What can hang from each mark
D: F L U Z
U: F K L M Z
L: D F M Z
K: D F L Z
F: D M U
Z: F U
M: D K L U Z

Known rows, with every way that one mark hangs from another
F(D(U) M): [ 16  -4   9   0 -18   1  35 -24 -15  -6  -8  72  -5 -39  34   6 -20  17
  28 -11 -23 -10  11  -5  -5   5 -12  -8 -11  13  -1 -14 -21   1   8  18
  23 -21  -2  29  -9 -23  -8  17 -15  -4 -15  28  -2 -24]
L(D(F(M))): [-15  19  11 -16  11  -4  -6 -12   4  27   3  25   4 -23 -11 -13   7  31
   4 -25 -20   8  -1 -12  24 -15   7 -19  -8  12   2  25   5 -13 -23   4
   2  34  -2  -5   9 -13 -18   7   9   2  -1  17  14   1]
F(M(D L) U(K)): [ 43  15  -9  -2 -37  17  16  -4  -1  -5   1  15  -7 -28  42  -5 -38 -14
   2 -25  13  11  30  -2  14  15   2  19  26 -15 -10   4  -2   5  11  21
  -9  -8 -13  11   4 -35 -20   9  15  25 -40   6  -1 -26]
M(D(F(U) L Z) K): [  6 -46 -10 -43  27  26   9  16  13  40   5  -4  -8  28  -4   1 -35  31
  38   9 -28   9 -19  28  11 -55  31   9 -28  20  52  23  24  10  13  19
 -40  38  -6 -24  44 -16 -41  -1  -4  32   3 -14   9  -7]
K(F Z(U)): [-32 -38  15   0  16 -23  -6 -15   3 -33   1 -18 -37  -6   1 -20  36  37
  11   8  21  12 -13 -45  -6 -35 -14  31  11  -8  -1  -8   2  -2 -11   5
  17 -14  31 -44   4  41  31  -2 -16 -14   4  -6  -9  -8]
K(F L(D M)): [-14 -16  -2  -8 -17 -15  -3 -16  14 -13  11 -26 -15  -4  -6 -10  -4  34
 -38  -3  12 -12   0 -25  39  -9 -37  -7  -2 -44  19  24   2 -18 -24 -31
  -9  -7  15 -14   8  10  32  15 -10   1  28  -2 -31  19]
L(F(D U(M)) Z): [  3 -73  16  13  16 -19  15 -51  13  -9 -13  18  45   3 -21  -2   1  19
 -16   5   1   4  -9 -30  11  21  -6  -4  21   0  -6 -34  20 -14  -2 -28
  17  20   1  -4  13 -23  -1  -5   6 -21  35   1  40  29]
L(Z(F)): [-17 -11  12   3  31  -2 -29 -15 -13  -7 -16 -13  34  20 -17   5  21  17
   4 -10  16  16 -15  -2  -3   0 -13 -24 -10  15 -14  -2  -3 -16  -1  -1
  15  14 -12  -2  -1   2 -10   2  -2  -7  28   9  16   9]
D(U(F(M(K))) Z): [-21 -32 -20 -22   8  33  -3  -2 -16  23   1  30 -34  35   3  38   8 -13
  57  -8 -42   6  -8   2  -2 -23 -14   3 -19   9   7 -12   6  -6  14   7
   2 -15 -46  13 -18  22 -31   3 -16  -4  -8 -21   0   1]
F(D M(Z) U): [ 52 -40  10  -1 -20 -23  24 -47   2 -23   1  63   6 -18  35   1 -23   0
  14 -12 -20  -1  21   7  -1  11  -3  14  19   4 -21  -5 -20  12  24  24
  34 -22  -3  35  -4 -49 -20  21  -5 -15   2  14  24 -28]
L(M Z(U)): [-10 -26   0   9 -10 -36 -23 -29 -14 -23 -30  -7  21   2 -12  12  22  12
   3  -7  12  17  -8 -22   9  -7 -20 -22  15  -8  -4  14  -8 -33  -5  18
  41  18   8   6  13  17 -29  -6   5   5  39  24 -11  22]
M(Z(U)): [  7   2  18  18  22 -31 -28 -15 -22 -11  -3  -6 -14  28  -3  -6  14 -14
  23  12 -16   8  -8  20 -25 -22 -16  -1  -1  23  -3  38   2  10  24  21
  29   8  12 -10   2   8 -44   7 -14   6  12  -3  -4  -8]
K(D L(F M) Z): [-13 -53  11 -22 -49  18  17   8  30 -38   5  -8   7 -30  -4   7  13  52
 -13  26  27 -13   9 -29  31  13   1  -2  18 -51  42 -44  13   5 -15 -19
  45 -13  -4 -11  10  27  43  -4   7 -29  10  -9 -11  32]
M(D(L) K(F(U))): [ 13 -30  -2 -25  31   1  15  19   9  22   3 -24 -15  13   9 -14 -44   9
  -1   2  -9  -2  -7  17  -6 -29  -1  22 -15  -2  44  29  12   4  12   2
 -60  21  20 -22  45 -21 -11   8 -15  33   2  -5   1 -16]
Z(F U(K)): [-16  36   2  22  15 -30 -12  10 -14 -10   4 -34 -13  13   0 -28  35 -19
   4  -6  24  28  -8 -29 -18  43   8  10   4  11 -28  35 -23  -4   9   0
  12   6  27 -22  -5  20   9 -14  10  22  -3   6 -18 -12]
D(L U(F M)): [-35 -15  -5  -3 -12  38  16  16  -7  20  14   2   3  11 -22  12  -1 -13
   7   0 -17 -21  -5  12  10  -8 -51  -5 -18  -5  25 -46 -15 -18  26   6
 -32 -18  -2 -33  -4   4 -14 -21  15   8 -10 -27  11  -9]
Z(F): [ -8  14  22 -14  29   2 -22   5  -4  -2  -1 -12  12  15  -4 -24   9 -11
 -18  -6  26  11 -15   1 -16  28 -14 -16 -19  20 -13  19   1  -8   4   7
  -1   6   1 -31  -4  -1   4   1  -2   1   9  -6  -3 -10]
L(F Z): [-12 -36  22  12  37 -12 -10 -39   1   1 -14 -21  46  16 -25  -6   8  19
 -12   7  17  13  -9 -18   3   7 -10 -31   1   7   7  -7  29 -11 -14 -22
  21  30 -16 -16   6   3 -22   2 -12  -8  40  -1  23  39]
Z(F(D)): [  0   8  20  -9  23  -7  -1  -3   3  -7  -4  15  11   6   3 -20   5  -1
 -22   6  16   1 -15   1 -18  33   1 -10 -17  23 -13  11 -11   0   7  -1
   1   3  18 -15   1 -11  21   3  -4 -13   7   3   2  -6]
Z(F(M(K))): [  5  -5   5 -15  24   3 -21   2 -12   3  -5  -4  12  11  25 -15   6 -20
   3 -23  16   8  -9   3  -9  33 -10  -5 -18  17  -5  28  -2  -3  -9  11
 -19   4 -22   6  -3 -16  -5   8   1  10  13   9  -1 -25]
F(D M(L) U(Z)): [ 48  -5   5 -16 -53   5  47 -50  -8 -24  -2  42  13 -28  35 -12 -32   8
   9  -8   0 -15  39  17  18  11  21  17  13 -13 -24 -34 -23   9  11  20
  35 -14 -15  48 -26 -45  10  10  -6 -13 -25  17  12 -25]
M(L Z): [ 11  12  10   2   5  12 -26  -3 -15  -6 -16  -6   6  38   9   9 -10 -32
   2  18  -9 -13  -3  52  -1 -24 -22  -5  -8  17  18  30  23  28  34  11
  -4   9 -12 -14   1  -8 -34  17 -24  -2   1 -19 -11   9]
U(F K L(M(D Z))): [  2  80 -42  40 -10  -5  -8  67  24  28  10 -33  -6 -14   1  22  12 -83
 -64   1   3  -4   3  -1 -24  36  31   7  41  -8 -18  16  -2  10 -21 -17
 -56 -21  18  14 -22  15   8 -32  35   9  -8 -14 -21  12]
Z(F(U(K L(M)))): [ -2  14   2  -6  -3   1 -15  17  11  -8   8 -26  12   5  -4 -13  11 -36
 -28 -11  28  12   2 -15 -12  54   6   1  13  -6 -30   4  -9  -6   5   0
  -9  -3   1 -11  -7  -7  20  -6  11  12  13  -3  -8 -16]
L(D Z): [-14   7  10   3  35 -10 -22 -13 -12  10 -13  15  15   1 -31  18  11  36
  -2 -18 -17  16  -3  -7  24 -19   9 -33   0  -3  -7   8  -1 -26 -19 -16
  17  39  -1  32  18   6 -18   7  -4 -12  17  25  26  27]
F(D M U(K(L Z))): [ 43  -5  -8  10 -58  -4  48 -25  12 -38  18  50  -5 -61  36   0 -14  24
   5  -5  16   5  35 -23  25  25   8  15  28 -28 -25 -36 -30  17  -3  10
  34 -39  -1  48  -6 -18  25  14   4  -8 -27  18   8 -19]
Z(F(D M)): [ 12  -1  14  -7  12  -6   3 -12  -4  -5  -7  27  13  -6  28 -18   2   1
  -7 -11  16   1  -7  -5 -13  38   3  -5 -13  18 -15  12 -19   0  -2   8
   5  -9   3   3  -8 -26  11   2   7 -10   8  14   3 -23]
K(D): [  4  21  26 -13  -9   0   7  27   8   0   2  19 -10 -35  -9  -4 -12  14
  -2   3  -9 -16  15   9 -24   2   2  -8   1   6  -8 -22   7  -6  15  12
  24  -1   4 -15   8   9  10  12  -7 -21 -20   9   8 -11]
K(L(M(D) Z)): [  5 -12   1   4 -29   4  -7  -9  -3 -28  -7 -12  17 -13  -6  14 -14  38
 -11   8  17   0  -3   4  33 -18 -37 -27  -8 -24  22  13   5 -13 -18   0
  18  -2  -4  12  16   2 -13   4   5   9  17   4 -19  19]
M(K(F L(D) Z) U): [ -6 -37 -40  -6  10  -5 -14  -9   0 -31 -10 -39 -33  20  -9  16   0   6
  30  12  -2   5  -7 -13  19 -43   5  34 -22 -28  33  12  16  18 -20 -26
 -31 -11 -15  31  17  26  41  27 -42   8   4   4 -10  15]
D(F): [-20  12  16 -12  -2   1  -6 -11  12  13   2  -2  18 -23 -22 -19  10  27
   9   1   2   5 -14   2   4 -32 -28 -19 -20  34   0   9  19   2  -8  27
   6  20  -1 -57   6   1 -15   6  -2   7  -2  -5   4  -5]
Z(F(D(L))): [  1   1  22 -11  21  -3  10  -2   4  -2   0   6  18  12   0 -23  -1   8
 -23  10  23  -3 -10   7 -11  31   6 -15 -24  13   0   2 -17  -1  12   2
  -3   2  20 -24   2 -13  15  -4  -2  -6  11  -1   5  -9]
M(D(F) U(Z)): [ 13  11 -13  -4  14  -4  -6 -16  -1  10 -11 -27 -12  18 -20 -16 -21  20
  27  13  -8  15  -3   3 -17 -56  42  13 -20  21   9   4   5   5  -8  19
   0  15   4 -16  -6 -11 -11   1  -5  26 -22   8   4  -2]

Rows
[ -8 -26  -9  -8  26   4 -12  29  -5  23  -8  -4  -4  31   2  31  -4 -32
  42   7 -58 -18  -2  38 -27  -6  11  11   0  14  35  13  15  30  36 -16
 -16  20 -15  25  14  -5 -21  20 -32   7  21   7  -1   5] -> M(K(D(U(L(F)))) Z)
[-27 -26   2 -32  -6  30  -3  35   9  14  -2  28 -26  13  -7  33   5   4
  35  -1 -30 -16   1  -1 -24   5  32   3  -4  -4   7 -37  -2 -11  27  -7
  26  -8 -13  -8 -11  18  13  -1  -1 -14   5   4 -11  -4] -> K(D(U(L(M)) Z(F)))
[ 15 -30 -36  -1  50 -23 -51  -8 -18  -6 -23 -42  -2  86  -4  20   6 -65
  37   8 -18  12 -20  30 -34 -12  10  20 -25  22  19  48  11  33  29  -2
 -36   8 -23  30  10  -9 -20  29 -37  20  28   0   1   5] -> M(K U Z(F))
[ 10  14  -6  -7 -11   0  -3  -3   6   1   7 -50  22  31 -13 -17 -12  -8
 -36  14  42   3  12   4   4   4  21 -28 -14 -23  16 -18 -15  -8  10  17
 -11  -3   0 -15  -7   7  -5  -2  -4  20  14   3 -13   9] -> D(L(M(U(K Z(F)))))
[ -4  16 -10  14   8   5  -5  37   5  25   1  20 -10 -12  -4   0   1 -38
 -42 -11 -12 -12 -23   3 -17   4 -40  15  12  19 -14   1  18 -17 -24   4
 -60  -8  22 -24   6  -5   3 -33  54 -15 -33 -30  20  -9] -> U(F M(D))
[ 11  95 -11  25 -27  12  17  15  -8   1  37 -51  -3 -12 -10 -21  -3  14
 -21  15  29   3  33  14   9  -6  25 -22   5 -20 -30 -27 -22  13 -20  -8
  13  -7 -14  36 -35  30  30   8 -13  17 -26   6 -24  11] -> U(K(L) Z)
[ -2 -29  11   2  10 -39  16 -27  14  -5  -1  -7 -11   9   6 -18  -5  19
 -23  16   3 -15  -6 -11 -10 -16  -9  10   1  -3  13   6 -12   0  15  -6
  -5  -9  40 -43   6   0  13   7 -20  -8  29  -2 -11  -2] -> K(F(D(L(M(Z(U))))))
[ -4   4   2   9  18 -12  -9  -5  -5   8  14  -1 -47  30  -5  -6  10  10
  19  12   3  20  -9 -16 -17 -27  21   5  -4   8 -21  10  17  -6   1   6
  21  -4   2 -20  -4  45 -11  -1 -14  -2  -5 -11 -15   3] -> D(Z(U(K(F))))
[ -9  36   0 -15 -16  15   0  -3   5   8  -6   1   6  -8 -12   0  -5   0
  -7  -7  -2  -1   6  10  35  -6   4  -2  -1   0  10  17  14   5   7  -4
 -12  32  -7 -18  12  -6   1   8  -4   5 -22  -5  -4  17] -> M(L(D(F(U(K)))))
[ -4  74 -15  24  16  14 -10  50   7  35  24  -4 -23  -9   2  12   7 -29
 -23  -9   2   4   9  -6  -8  24  78  -8   9  -6 -30   6   2   1 -35 -27
 -28  -2  -1  37 -18  23  20 -13  13  10  -8  18 -17  -1] -> U(K L(D(Z(F(M)))))
[-12   0  10 -12 -49  16  19  13  21 -13  17   2  -1 -52 -23   2  -7  60
  27   9 -10 -24  11  12  20 -16 -22  -3 -14 -10  19 -23   4   7   3  -4
  34 -10  -7 -31   0   2  22   7   4 -11 -13  -4  -6  -2] -> K(D(F) L)
[-38   0 -34   8 -20  17  12  10   0  17   0 -31  27  18 -21  36  12  -7
  -1  -6   1   3   8 -14  26   5 -19 -23   9 -32  28 -42 -43 -15  30  -6
 -11  -8  -8  -6  -8  18 -20 -12   6  22  15  -5  -3  33] -> D(L(M Z) U(F K))
[-17 -14 -33 -16  10  40   1  25 -26  19 -42   1   1  20  12  47 -22 -19
  47  -3 -44  -7 -16  34  20 -33 -11  22 -11  12  59  25  13  12  19 -17
 -54  32 -14  22  32 -17 -24   0 -11  28 -18  -6  -5  20] -> M(D(U(F)) K L(Z))
[ 31 -20  12   5  -9 -17  24 -33 -12  -6  -2  71 -25 -16  37  -2 -11  26
  28   1 -10   0   5  -7  -8 -10  31   1 -10  15 -14   5  -6  -1  -6  20
  39 -21   2  27  -8  -4 -11   3  -2 -19 -10  20   1 -21] -> F(D(Z(U)) M)
[  4  88  -9  15   8  -2  17  14   1  16  23 -33   8  10  -2 -30  14  -4
 -30   6  28   9  16  -1 -16  27  60 -13  15   1 -42 -26 -36  16  -7 -10
   4   6   6  29 -36  15  40   1  -5   5 -11  17  -7   8] -> U(K Z(F(D)))
[ -8 -42  14 -35 -13  19   2  22  17 -25   0  24  -4 -23  14   3  24  27
  25 -12  12   4  12 -24  -5  19  22  24  23 -17  -6 -54 -17   1   8  13
  40 -16  -9   2  -3   4  36   0  18 -34 -12   6  22 -21] -> K(D Z(F(M U)))
[ 27   0   6   4  -9  10 -17 -18 -20  -1 -10  15   8   9  40   3 -14 -21
  16 -11  -1  -9  10  32   1 -12 -17  -5  -6  11   9  24  10  15   8  25
   1  -9 -30  14 -11 -22 -41  18  -6   3  -3   0  -5 -17] -> F(M(L Z))
[ -7  49 -38  40  -7  -5  -4  66  18  35  17  -2 -10   0  -6  23  33 -63
 -34 -12 -25 -20  -1  -1 -28  30  -6  23  51   2 -34 -33 -10  13   3 -22
 -54 -22  13  -1 -16  15  25 -20  50 -25 -28 -25  18   8] -> U(F K(D) M(Z))
[  1   7 -29  14 -15   0  21  27   3   7   3  25   0 -24  -2  14   4 -35
 -29   0 -18 -33 -18  17   5  16 -45  21  -1   7  -8  -9  11   4 -24 -18
 -63 -20  10  22  11  -4  37 -22  29 -24 -21 -24  13   0] -> U(F(D) M(K(L)))
[ -6 -29  -2   7 -25  -6 -14 -13 -10 -33 -10 -21  11   1  -4  10   5  34
   5   4  21  11 -11 -12  28  -1 -32 -10 -10 -23  19  27 -14 -17 -12  -6
  27   0   8   2  10   1  -8  -9  16  17  27   6 -24  11] -> K(L(M(D) Z(F U)))
[ -8  36  -6  -7  -5  38  16  21 -14  18 -11 -12 -25  16  17   4 -29   2
  15   7 -12  -7   3  14   5 -29  12  15   0   2  29   0  -6  13  23  -7
 -27  13  12 -17   1  -4   0   7 -13  29 -38  -2 -29   9] -> M(D(U(K(F) Z)) L)
[  8  33 -12  25  -2   3 -13  26   5  14   7  -6  -1 -26  11  18  10 -63
 -20  -9 -12 -16   6  24 -25  14   1  12   6   6 -22   7   7   2 -26  -1
 -24 -38 -18  19 -39  -7 -10 -30  23 -13  -4 -16   3 -24] -> U(F(M(Z)) L)
[-13 -28   6  11  37 -23  -2 -37  11  17   0 -18  35  17 -35   0  13  20
 -21 -15  -5  30   8 -48  35  33  31 -18  31 -25  -5  -3   9 -21 -13 -52
  14  51  -8  18  17  -7 -11   3   2  -1  34  14  40  54] -> L(D F(U(K)) Z)
[  7  18  -2   1   8 -12  17  -1  11   7   2  26 -10  -6 -11   4   4 -20
 -29  10  -8  -4  -6   4 -12   3  -4  -3  -4  16 -21  -5   7  -3  -6   3
   0 -17   1  -2 -12  12   8 -12   3 -37 -18 -29  17  10] -> U(F(D(Z)))
[-10  19  16  32  -8 -12  -8  16 -16  -6   4   6 -23 -27  -6  -9  14 -22
   7   5  -5 -10 -11   4 -24  -2  -7  17  -3  13 -25  10  17 -16 -20  12
  -2  -9  35 -10   3  15   0 -32  23   6 -10   8 -16 -34] -> Z(U(L M))
[ 15 -24  24   9  27 -12  -8 -35   0  11   1  -6  21  16  17 -24  -3 -13
 -17   2  10   6   2  -8 -10  19  -9 -18   2  10  10  19  28   4  -8  -4
  10  12 -17 -17  -8 -17 -35   9  -6   1  26  -6  10   7] -> L(F(M(Z)))
[ 18  25  15 -10 -21  11   7  -6   1 -11  20 -17   1 -19 -18 -19 -15 -12
  -8   4   6  -3  30  23 -12  -2  16   2   7 -10 -39 -33   4  -8  -1  16
  26  -5  -9  20 -23  -6   8  -6 -11   1  -8   2   5 -27] -> F(U(L Z))
[-17 -18  -2  15 -36  14   4  14  -5 -43  13  -4 -26 -28  -3   6  26  34
  17  17  17   3 -14 -16  27 -22 -36  26   1 -22  12 -10   1   3 -30   2
  20 -30  18  -1   6  33  24 -30  28 -13 -26 -24 -10  -3] -> K(L Z(U(F M(D))))
